Known rows, with every step that occurs
n-y: [-1.44  1.62 -0.39 -0.06  0.43 -2.53 -0.03 -1.37 -0.30 -2.06 -0.11  1.05
  0.77 -2.25 -1.36 -1.81  0.63 -1.63 -1.10  0.05 -1.81]
k-y-p-m-n-f: [-1.90 -0.49  2.27 -1.01 -3.31 -2.87 -2.45 -0.96 -2.16  2.33  1.13  4.04
  0.27 -3.53 -2.19  0.89 -0.05  0.53 -2.46  4.35  0.06]
f-k-y-p-m-q: [-5.41  0.35  1.13 -0.47 -1.59  0.00 -0.75  2.43 -1.62  0.34  0.22  1.63
 -1.04 -3.33 -1.56  2.88 -0.05 -2.18 -1.96  1.77 -0.24]
y-p-m-q: [-2.30  1.02  0.40 -0.34 -3.17 -0.84 -2.45  0.92  0.59  1.09  1.03  0.10
 -1.05 -1.13 -3.33 -0.81  1.20  2.94  0.52  4.06 -0.41]
f-n-y-q: [-1.98  0.14  0.21 -1.77  0.86 -1.57  0.04 -1.32  1.14 -0.95  1.17  0.35
  2.54 -4.00 -1.54  0.42  0.14 -1.86 -1.34  0.65  0.02]
k-f-n-y-q: [-3.28  0.51  0.99 -2.05  2.36 -0.69 -0.40 -2.07  1.71 -0.03  2.51 -0.64
  4.21 -2.70  1.25  0.92  0.67 -3.23 -2.00  0.54  0.58]
r-m-n-y-k: [-0.06  0.59 -0.24  0.40 -1.32 -5.01 -3.10 -2.07  0.68  0.55 -1.29  1.59
  1.44 -3.81 -1.88 -1.92 -0.11 -0.40 -0.12 -0.14 -0.59]
p-y: [-1.82  0.98 -0.13  1.17  0.60 -0.80 -1.08 -0.87 -1.98  0.12 -0.12 -1.05
  1.20 -0.93 -1.94  1.10 -0.38 -1.67 -1.79  1.31  1.05]
f-k: [-1.56  0.51 -0.26  0.50  2.45  1.02  1.28  1.23 -0.78  0.22 -0.44  0.20
 -0.17 -0.02  1.31  2.23 -1.24 -3.30 -0.81 -1.55 -0.05]
n-y-k-f: [-4.43  3.13  0.94  0.22  1.67 -1.24 -2.07 -2.26 -1.15 -0.20  1.10  1.57
  2.58 -3.89  2.02 -0.94  1.32 -5.07 -0.91  0.58 -2.33]
f-n-y: [-0.53 -0.10  1.98 -1.26  1.51 -1.72 -0.44 -1.64  0.93 -0.90  0.12  0.95
  2.61 -1.04 -1.65 -0.14 -0.30 -3.49 -0.50 -1.21  0.06]
n-y-k: [-3.24  2.68  0.36  0.68  0.32 -1.73 -1.78 -1.53 -1.73 -0.74 -0.16  2.09
  0.96 -4.55 -0.05 -1.48  0.90 -3.82 -0.22  0.60 -2.80]
k-f-n-y-p-m-r: [-2.57  2.73  3.15 -0.39 -0.93 -0.75 -2.51 -1.71  1.38  1.44  1.91  0.48
  4.40  0.13 -1.16  0.34 -0.21 -0.66  0.48  2.95  0.31]
k-y: [-2.01 -0.93  1.28 -0.71 -1.65 -0.36 -0.05  0.51 -1.64 -0.88 -0.12  1.47
  0.05 -2.48 -0.28  1.52  0.25 -1.33 -1.77  0.09  0.14]
m-p-y-q: [-2.03  0.64 -2.10  2.30 -1.03 -0.66 -0.64 -1.29 -1.61  0.31  1.36 -0.72
  1.00 -3.16 -2.69 -0.32 -1.23  0.65 -2.96  3.02 -0.12]
k-f-n: [-0.92 -0.86  2.76 -1.50  2.81  1.10 -0.76 -1.26  1.80  1.59  1.65 -0.86
  3.66  1.79  2.25  1.91 -0.21 -3.43 -0.31 -1.11  2.06]
f-k-y-p-m: [-4.97  1.40  1.98  0.48 -1.90  0.31 -0.33  1.95 -1.58  1.43  0.56  2.19
  0.03 -3.24 -1.62  3.74 -0.96 -2.41 -2.00  2.19  0.34]
r-m: [ 1.26 -0.75 -0.01  0.96 -0.38 -2.28 -1.27 -0.18  2.52  0.55 -0.20 -0.48
 -0.16  0.17 -0.74  0.45  0.09  2.22  0.84 -0.94  0.83]
m-r: [ 1.29  1.03 -0.65  0.70 -1.85  0.59 -0.26  0.61 -0.70 -0.46 -0.89 -0.06
  0.12  1.48  0.17 -0.28 -0.71  2.77  1.81  0.74 -0.78]
p-m-q: [-0.27 -1.59  0.28 -2.04 -1.84  0.13 -1.46  2.11  0.60  0.16 -1.40 -1.61
 -1.89  0.98 -1.87 -1.01  0.35  2.90  1.19  1.64  1.22]

Rows
[-3.41  1.75  1.40  0.38  1.39  1.36 -2.20 -0.85 -0.89  2.04  1.30  0.55
  1.85 -1.71  3.71  0.98  0.78 -3.82  0.25  0.54 -0.54] => y-k-f
[-3.85  1.00  2.65  0.00 -4.78 -0.73 -1.86  0.73 -1.05  1.26  1.03  2.10
  0.17 -3.51 -3.03  1.73  0.38  0.94 -1.34  4.14  0.33] => k-y-p-m
[-2.91  0.76  2.27  2.16  1.72  0.65 -3.02 -2.72 -1.65  2.67  1.58  0.30
  4.23 -0.91  0.00  0.90 -1.54 -5.56 -1.51  0.56  0.56] => m-p-y-k-f-n
[-3.87  0.63  1.65 -0.33 -2.86 -0.71 -0.64  1.27 -2.07  1.92 -0.24  2.44
  0.87 -3.47 -2.36  2.80 -1.71 -2.07 -2.46  2.37  1.05] => f-k-y-p-m-n
[ 2.21 -1.11 -0.43  2.55 -1.06 -2.46 -1.30 -0.99  2.56  0.62  0.28  0.29
 -0.09  0.75 -1.76 -1.31 -1.00  2.73  0.41 -0.91 -0.19] => r-m-p
[-0.73  1.34  1.02 -0.05 -4.49 -1.62 -2.40 -0.45  0.02  2.88  0.48  1.05
  0.82 -1.46 -4.16 -0.86 -0.68  3.00 -0.08  4.68  0.99] => y-p-m-n
[-4.47  1.38  2.90  0.62  2.78  0.83 -3.32 -1.96 -1.99  2.81  1.12 -0.60
  4.45 -1.76  1.08  3.02 -0.40 -6.56 -1.15  0.80  1.70] => p-y-k-f-n
[-3.69  2.19  0.57  1.88  0.60  0.03 -2.77 -0.91 -3.44  1.44 -0.27  0.09
  1.41 -3.28 -0.76  1.54 -0.27 -3.81 -0.86  1.88  0.06] => p-y-k
[-2.22  0.89  2.48 -0.66  1.49 -1.13 -1.98 -1.72 -0.43  0.34 -0.06  1.82
  2.77 -3.11 -0.47  0.29 -0.13 -5.56  0.26 -0.85 -0.81] => f-n-y-k
[ 2.43 -2.11 -0.61 -0.01  2.80 -4.07 -1.05 -1.10  0.69  1.93 -0.41  1.84
  0.00  0.04  1.03  0.82 -1.47 -0.47 -1.06 -1.80  0.66] => r-m-n-f-k
[-4.85  2.49  1.14  1.54  1.80  0.52 -3.13 -1.75 -2.84  2.14  0.98 -0.63
  2.92 -2.58  1.41  1.94  0.25 -5.09 -1.58  1.86  0.49] => p-y-k-f
[-1.96  0.39  2.50 -1.58  3.09 -0.96 -0.77 -2.43  1.56  0.04  1.66  0.01
  4.35 -0.12  1.24  0.33  0.22 -4.68 -1.29 -1.10  0.48] => k-f-n-y
[-4.04  2.15  1.45  1.03 -3.14  0.70 -0.50  2.32 -2.17  1.00 -0.10  2.10
  0.15 -2.27 -1.38  3.55 -1.54 -0.37 -0.67  2.82 -0.17] => f-k-y-p-m-r
[-0.99  3.06  0.81  1.52 -4.83  0.02 -2.33  0.74 -0.08  1.90  0.65  0.70
  0.24 -0.02 -3.08 -0.03 -0.41  4.82  2.10  5.21 -0.35] => y-p-m-r
[-1.03  0.64 -2.45 -1.65 -1.76 -3.50 -0.03 -1.74 -0.56 -1.23 -0.05  0.70
  1.50 -5.38 -2.27 -2.36 -0.04  0.67 -2.62  2.25 -0.72] => m-n-y-q
[-2.12  1.44  1.67 -1.60 -1.88 -1.58 -2.98 -1.15 -0.86  2.04 -0.92  0.57
  2.38 -2.53 -0.93 -1.93 -0.46 -1.26 -0.29  2.91  1.03] => p-m-n-y-k-f
